Every row comes from one small tree of marks. The marks that hang from a mark follow it in brackets, in alphabetical order. Every link used is in the known rows. Which tree was each row made from?
Known rows:
novese{velo{funamu}}: [-2.31  1.38  1.66 -2.47  0.66  0.38  0.12 -0.90  0.94 -1.08 -1.11  1.21
 -0.12  0.04 -1.06 -0.47 -1.27 -0.44  0.04  2.39  1.34 -0.56  0.16  0.62
  0.14]
gemap{funamu{velo} gobuf zuro}: [ 2.26 -2.59 -1.12  1.66 -0.22 -0.65 -0.94  0.90  0.52 -2.30 -0.37  0.37
  0.47  0.42 -0.40  1.67  0.83  0.87 -1.04 -1.07 -3.30  1.87  0.15 -0.09
 -2.61]
novese{velo{funamu{gemap}}}: [-2.89  0.55  0.89 -3.21 -0.55  0.74 -2.11 -0.89  1.57 -1.17 -0.34  1.06
  0.10 -0.17 -0.47 -1.41 -2.35 -0.23 -0.09  0.35  1.26  0.27 -0.79  1.23
 -0.42]
zubi{zuro{gemap{funamu{tuniv velo{novese}} gobuf}}}: [ 2.17 -4.62 -1.90  0.89  1.27  1.81 -0.75 -0.61 -0.38 -2.40 -0.88  0.17
  1.45 -0.20 -0.95 -1.53  1.76 -0.17  1.12 -0.18 -2.97  0.44  1.83  0.08
 -2.99]
gobuf{zubi{zuro{gemap{funamu{tuniv}}}}}: [ 1.73 -6.58 -0.60  3.05 -0.26  1.86 -2.43  1.23 -2.50  0.35  0.05 -1.09
  0.49  0.55 -0.30 -0.67  0.72  1.60 -1.65 -0.30 -2.13  1.77  0.06 -1.86
  0.25]
gobuf{gemap zubi}: [ 0.94 -2.93 -1.61 -0.50 -0.76  0.53 -1.81  2.43 -1.94  1.06  0.86  0.14
 -0.39  1.06  0.71  0.33 -0.69  1.39 -2.03  0.33 -0.18  3.65 -0.68 -2.66
 -1.05]
funamu{velo}: [ 0.73  0.60 -1.13 -0.50  0.64  0.36  0.77  0.03  0.90 -1.04 -0.96  0.37
 -0.83  0.19 -1.16 -0.53  1.85 -1.69  1.10 -0.37 -0.87 -1.45  0.56  1.18
 -1.47]
zuro{gemap{funamu{tuniv} gobuf} zubi}: [ 1.36 -6.65 -0.47  1.43 -1.72 -1.29 -1.81  1.63 -0.33 -0.52  1.34 -1.43
  3.29  0.51  0.59 -0.80 -2.03  2.37 -1.91  0.19 -0.77  3.07  1.98  0.53
 -1.18]
velo{funamu{tuniv} novese}: [-1.43 -1.32 -0.07 -1.80  2.58  2.84  1.05 -1.17  2.31 -0.39 -1.90  2.70
  1.03  0.96 -0.60 -1.77 -0.98 -0.81  2.00  3.54 -0.25 -1.22  1.21  0.35
 -0.56]
tuniv{funamu{gemap{gobuf} velo zubi{zuro}} novese}: [ 0.41 -1.55 -2.29 -0.10 -2.28 -1.21 -1.83 -0.50  2.26  0.34 -2.28  0.17
 -1.28  0.72  0.84 -1.74  0.34 -2.88 -0.68 -3.78 -2.16  0.88 -1.65  1.83
 -1.63]
velo{funamu{tuniv{novese} zubi}}: [-0.23 -1.46 -0.17 -1.44  0.42 -0.13  1.27 -0.12  3.96  1.47 -2.59  1.87
 -0.91  2.09 -0.06 -1.75 -0.97 -1.24  1.21  2.97 -1.26 -0.85  0.26  1.14
 -0.85]
velo{funamu{gemap zubi} novese}: [-2.57 -0.31 -0.79 -3.92 -2.33  1.89 -3.12 -0.96  2.68  1.29 -1.86  1.66
 -0.13 -0.05  2.08 -0.12 -2.39 -0.49  0.84 -0.09 -1.53  2.42 -0.90 -0.76
 -1.07]
tuniv{funamu{gemap{gobuf zuro} velo zubi}}: [-0.35 -2.03 -2.59  0.11 -3.43 -0.49 -2.57  1.18  2.95 -0.44 -0.69 -0.68
  1.32  0.53  2.33  0.06 -0.83 -0.85 -1.86 -4.75 -4.21  2.21 -1.10  1.19
 -1.13]
gobuf{zubi{zuro}}: [ 0.86 -2.45 -0.08  2.05 -0.77  2.26 -2.06  1.03 -2.73  1.27 -1.06 -1.05
 -1.00  0.13 -0.60  1.21  0.77 -0.20 -1.45 -1.20 -1.26  0.84 -1.05 -2.49
  0.38]
novese{velo{funamu{tuniv zubi}}}: [-1.69 -0.40  0.33 -2.09 -0.69  0.75 -0.10  0.29  3.19 -0.30 -1.76  1.82
 -0.86  1.27 -0.62 -0.90 -1.38 -1.21  0.75  1.82 -2.00 -0.99  0.92  1.39
 -0.27]
gemap{funamu{zubi} gobuf zuro}: [ 1.50 -3.26 -0.72  1.68 -3.60 -1.50 -2.81  1.61  0.55 -0.11 -0.17 -0.16
  0.13  0.55  1.98  3.28 -1.25  2.32 -2.33 -1.66 -4.86  4.53 -0.60 -1.82
 -1.38]
novese{velo{funamu{gemap{gobuf zuro} tuniv zubi}}}: [-1.27 -2.86 -0.41 -1.43 -2.78  0.87 -2.96  1.61  3.52 -1.09 -0.43 -0.20
  1.84  1.04  0.54 -0.02 -3.57  0.66 -0.70 -1.50 -4.06  1.37  0.11  0.78
 -1.75]
funamu{tuniv{novese} velo}: [ 2.01 -0.79 -2.06 -0.30  3.25 -1.00  3.98 -0.34  3.63 -1.54 -1.92  2.08
 -1.91  2.17 -2.70 -3.19  2.12 -2.93  2.27  1.49 -0.68 -4.69  1.07  3.22
 -2.12]
gemap{funamu{tuniv velo zubi} gobuf zuro}: [ 2.92 -4.31 -2.49  1.95 -1.68 -0.31 -1.17  2.11  2.78 -1.56 -1.12  0.91
 -0.34  1.68  0.08  1.36  0.62  0.22 -0.20 -1.63 -6.76  1.28  0.96  0.62
 -2.93]
gemap{funamu{tuniv velo{novese}} gobuf{zubi} zuro}: [ 2.63 -5.63 -3.66  1.17  1.58  0.78  0.00  1.48  2.25 -2.76 -1.78  3.38
 -0.70  2.36 -1.32  1.06  0.48 -0.31 -0.07 -0.08 -4.33  1.02  0.78 -0.25
 -3.32]
tuniv{funamu}: [-1.56 -0.17 -0.15  0.40  0.46 -0.57  0.60 -0.82  0.69  0.03 -0.44  0.97
  0.53  0.38  0.97 -1.35 -0.37 -0.69 -1.23  0.14  0.93  0.26 -0.61  1.08
  1.97]
zubi{zuro{gemap{funamu}}}: [ 0.71 -3.21  1.03  2.04 -1.08  0.80 -2.49 -0.66 -3.49  0.21  0.25 -2.39
  1.19 -1.23  0.64 -0.20  0.96  2.16 -1.83 -0.42 -1.16  2.05 -0.39 -2.08
  0.60]
gemap{funamu gobuf zuro{zubi}}: [ 1.27 -4.86  0.35  2.59 -2.73 -1.29 -2.13  1.52 -0.86 -0.31 -0.01 -1.15
  1.50  0.58  0.68  2.70 -1.91  2.66 -3.65 -0.47 -2.61  3.30  0.06 -1.80
 -0.79]
zuro{gemap zubi}: [-0.45 -2.70  0.56 -0.20 -2.25 -0.53 -0.59  0.61 -1.44  1.07  0.38 -3.73
  2.79 -0.74  0.73 -0.65 -0.95  1.28 -2.26 -0.10  0.61  0.69  0.93 -0.80
  0.48]

Which tree is each row?
[ 0.82 -0.64 -2.65 -1.13  2.87  1.64  2.64 -0.79  3.11 -2.05 -2.04  2.78
 -1.21  1.33 -1.93 -2.11  1.82 -2.78  2.95  0.94 -1.89 -3.84  1.82  2.06
 -2.08] : funamu{tuniv velo{novese}}
[-0.34 -2.75 -3.24 -0.68 -0.81 -0.54 -2.79  1.44  1.74 -0.92 -0.07  1.59
  0.45  0.85  0.83 -1.14 -1.12 -1.77 -1.11 -3.63  0.43  3.30 -1.13  2.13
 -1.55] : tuniv{funamu{gemap{gobuf{zubi}} velo}}
[ 0.78 -2.60 -1.42 -0.40  0.57 -2.56  1.30  0.41  3.79 -3.17  0.12  0.63
  0.14  2.00 -1.64 -2.09 -1.99 -0.12 -0.50 -1.32 -1.44 -2.38 -0.17  2.48
 -1.99] : funamu{gemap{gobuf zuro} tuniv{novese{velo}}}
[-0.88 -1.16  0.00 -0.80 -2.23 -3.52  0.59 -1.10  0.49 -0.23 -1.43 -1.79
  0.53  0.01  0.75 -1.57 -0.64 -0.92 -2.58 -1.22  0.01  0.77 -0.55  0.73
  0.59] : tuniv{funamu{zubi{zuro{gemap{gobuf}}}} novese{velo}}
[ 1.85 -4.95 -1.07  2.36 -1.30 -1.00 -2.52  2.24 -0.84 -0.74  0.27  0.57
  0.35  1.06  0.58  3.13 -1.37  2.46 -2.97 -0.99 -2.34  4.89 -0.97 -2.27
 -1.30] : gemap{funamu gobuf{zubi} zuro}
[-0.14  0.65 -2.19 -1.40 -0.12 -2.82  2.66 -1.02  3.98  0.37 -3.12  2.10
 -2.72  1.73  0.28 -1.98  1.48 -3.48 -0.07  0.00 -0.84 -1.57 -0.76  2.66
 -0.21] : tuniv{funamu{velo zubi} novese}
[ 0.24  0.99 -2.67 -2.62 -0.95  0.43  0.77 -0.63  2.72 -0.32 -2.78  1.80
 -2.37  0.46  0.05  0.43  1.56 -2.73  1.76 -0.55 -3.12 -1.12  0.48  0.36
 -2.16] : funamu{velo{novese} zubi}
[ 1.68 -3.17 -2.20  0.84 -1.74  2.19 -4.51  1.85 -1.17 -0.41 -0.48 -0.93
 -0.28 -0.08 -0.67  0.66  0.31 -1.12 -0.39 -4.50 -2.04  2.38 -1.03 -0.51
 -3.07] : funamu{gemap{gobuf{zubi{zuro}}} velo}
[-1.43  0.81 -2.10 -1.63  2.07  0.22  2.32 -2.15  2.46 -1.44 -2.55  2.94
 -0.89  0.57 -0.20 -2.04  1.43 -3.05  0.80  0.55  0.16 -1.93  0.16  1.85
  0.13] : tuniv{funamu{velo{novese}}}
[-1.36  0.79 -2.74 -2.24 -0.51 -0.14  1.30 -1.38  3.38 -0.16 -3.23  2.80
 -1.91  0.85  1.05 -0.85  1.13 -3.39  0.54 -0.59 -1.99 -0.73 -0.07  1.46
 -0.16] : tuniv{funamu{velo{novese} zubi}}
[-2.19  0.70 -0.88 -2.34  0.63 -3.66  1.61 -2.15  3.53 -1.81 -0.90  2.60
 -1.91  1.26 -0.43 -3.82 -1.47 -2.07 -1.23 -0.51  2.74 -2.06 -1.89  3.39
  1.08] : tuniv{funamu{gemap} novese{velo}}
[-0.79 -2.56  1.65 -0.34 -3.43  2.04 -4.13  0.70 -2.29  2.04 -0.46 -4.23
  4.05 -1.67  2.18  1.07 -1.37  1.64 -1.28 -0.59 -1.97  4.81  0.32 -2.48
 -0.95] : velo{funamu{zubi{zuro{gemap{gobuf}}}}}
[ 2.34 -4.37 -2.01  0.49  0.85 -0.68 -0.70  1.04  1.01 -2.54  1.01  0.10
  2.13  0.34 -0.42 -1.84  0.70  0.56  0.85 -0.32 -1.46  1.61  2.04  2.15
 -3.06] : zuro{gemap{funamu{tuniv velo} gobuf}}
[-0.74 -3.79  0.39  0.21 -1.96  3.37 -6.17  1.43 -1.97  1.33 -0.36 -0.98
  1.92 -0.41  0.63  0.98 -2.52  0.85 -1.34 -1.83 -0.36  5.04 -1.52 -2.20
 -1.49] : velo{funamu{gemap{gobuf{zubi{zuro}}}}}
[ 0.40 -3.26 -2.07 -0.57 -1.97 -0.27 -4.09  2.25  0.23 -0.19  1.20  0.23
  0.76  0.31  0.89  0.73 -2.65  0.57 -0.97 -3.26  0.24  4.49 -1.05 -0.14
 -2.11] : funamu{gemap{gobuf{zubi}}}
[-2.41 -0.47  0.56 -2.21 -3.54  0.68 -2.77  0.25  2.27 -0.13 -1.24 -0.71
  0.14  0.31  0.95  0.57 -2.45  0.58 -1.71 -1.15 -3.12  0.75 -1.36 -0.71
 -0.14] : novese{velo{funamu{gemap{zuro} zubi}}}
[ 0.52 -2.15 -0.82  0.70 -4.73  1.15 -5.49  1.15 -0.69  1.12  0.06 -2.13
  0.41 -0.79  1.76  1.40 -1.40  0.26 -0.84 -4.76 -3.68  3.59 -1.14 -1.37
 -1.70] : funamu{gemap{gobuf} zubi{zuro}}
[ 1.17 -3.83 -1.46  1.52 -3.55  1.98 -4.64  1.77  0.59  0.77  0.15 -1.37
  0.73  0.25  0.97 -0.09 -1.30 -0.16  0.16 -4.43 -4.75  1.91 -0.09 -0.09
 -1.79] : funamu{gemap{gobuf} tuniv zubi{zuro}}
[ 1.84 -2.86 -2.49  0.97 -0.36  2.33 -0.64 -0.72  1.67 -0.61 -3.53  2.84
 -3.56  1.25 -0.98 -0.14  2.63 -2.20  1.57 -0.46 -6.25 -1.47  0.63 -0.25
 -1.92] : gemap{funamu{tuniv velo{novese} zubi{zuro}}}
[ 1.25 -1.82 -2.42 -0.34 -3.80 -0.05 -3.17  1.95  2.20 -0.61 -0.33 -1.75
  0.87  0.20  1.29  1.34 -0.53 -0.21 -0.69 -4.83 -5.25  1.99 -0.46  0.14
 -3.08] : funamu{gemap{gobuf zuro} velo zubi}
[-1.49 -1.42 -0.26 -2.27 -3.66  0.72 -5.13  1.09  1.71  1.31  0.03 -0.21
  1.86 -0.29  2.56  0.76 -3.50  0.70  0.01 -1.74 -1.20  5.22 -0.72 -0.20
 -2.15] : velo{funamu{gemap{gobuf} zubi}}
[-1.50 -2.36  0.07 -0.85  0.51  2.82 -2.39  0.19  2.20  0.10  0.10  0.97
  1.73  0.61  0.23 -2.57 -2.08  0.16  1.09  0.67 -0.37  0.19  0.09  1.27
 -0.62] : velo{funamu{gemap tuniv}}
[-0.46 -2.02 -1.18  0.37 -3.03 -1.59 -2.57 -0.56  1.47  1.30 -1.42 -0.20
 -0.34  0.57  2.10 -1.24 -1.50 -1.21 -1.74 -3.42 -1.37  2.35 -2.17  0.65
 -0.10] : tuniv{funamu{gemap{gobuf} zubi{zuro}} novese}
[ 1.82 -5.44 -0.71  0.70 -0.16 -2.74  2.07  0.94  1.08 -1.64 -0.93  1.30
 -1.81  3.19 -1.76 -1.60 -1.10  1.61 -3.80  2.98 -2.53 -1.70  0.23 -0.73
 -0.77] : gobuf{gemap{funamu{tuniv{novese{velo}}} zuro{zubi}}}
[ 0.69 -4.98  0.16  0.57 -2.85 -2.22 -2.62  1.06 -1.61 -0.11  1.19 -2.24
  3.00 -0.61  1.33  0.61 -2.06  2.79 -2.90 -0.28  0.27  4.71  0.98 -0.73
 -1.10] : zuro{gemap{funamu gobuf} zubi}
[ 0.36 -2.51 -0.75  0.77 -2.04  0.05 -2.89  1.24  0.35 -0.91  1.37 -1.98
  2.69 -0.17  1.19  0.91 -2.10  1.82 -1.53 -3.29 -2.22  2.41 -0.79 -0.63
 -1.52] : funamu{gemap{gobuf zuro}}
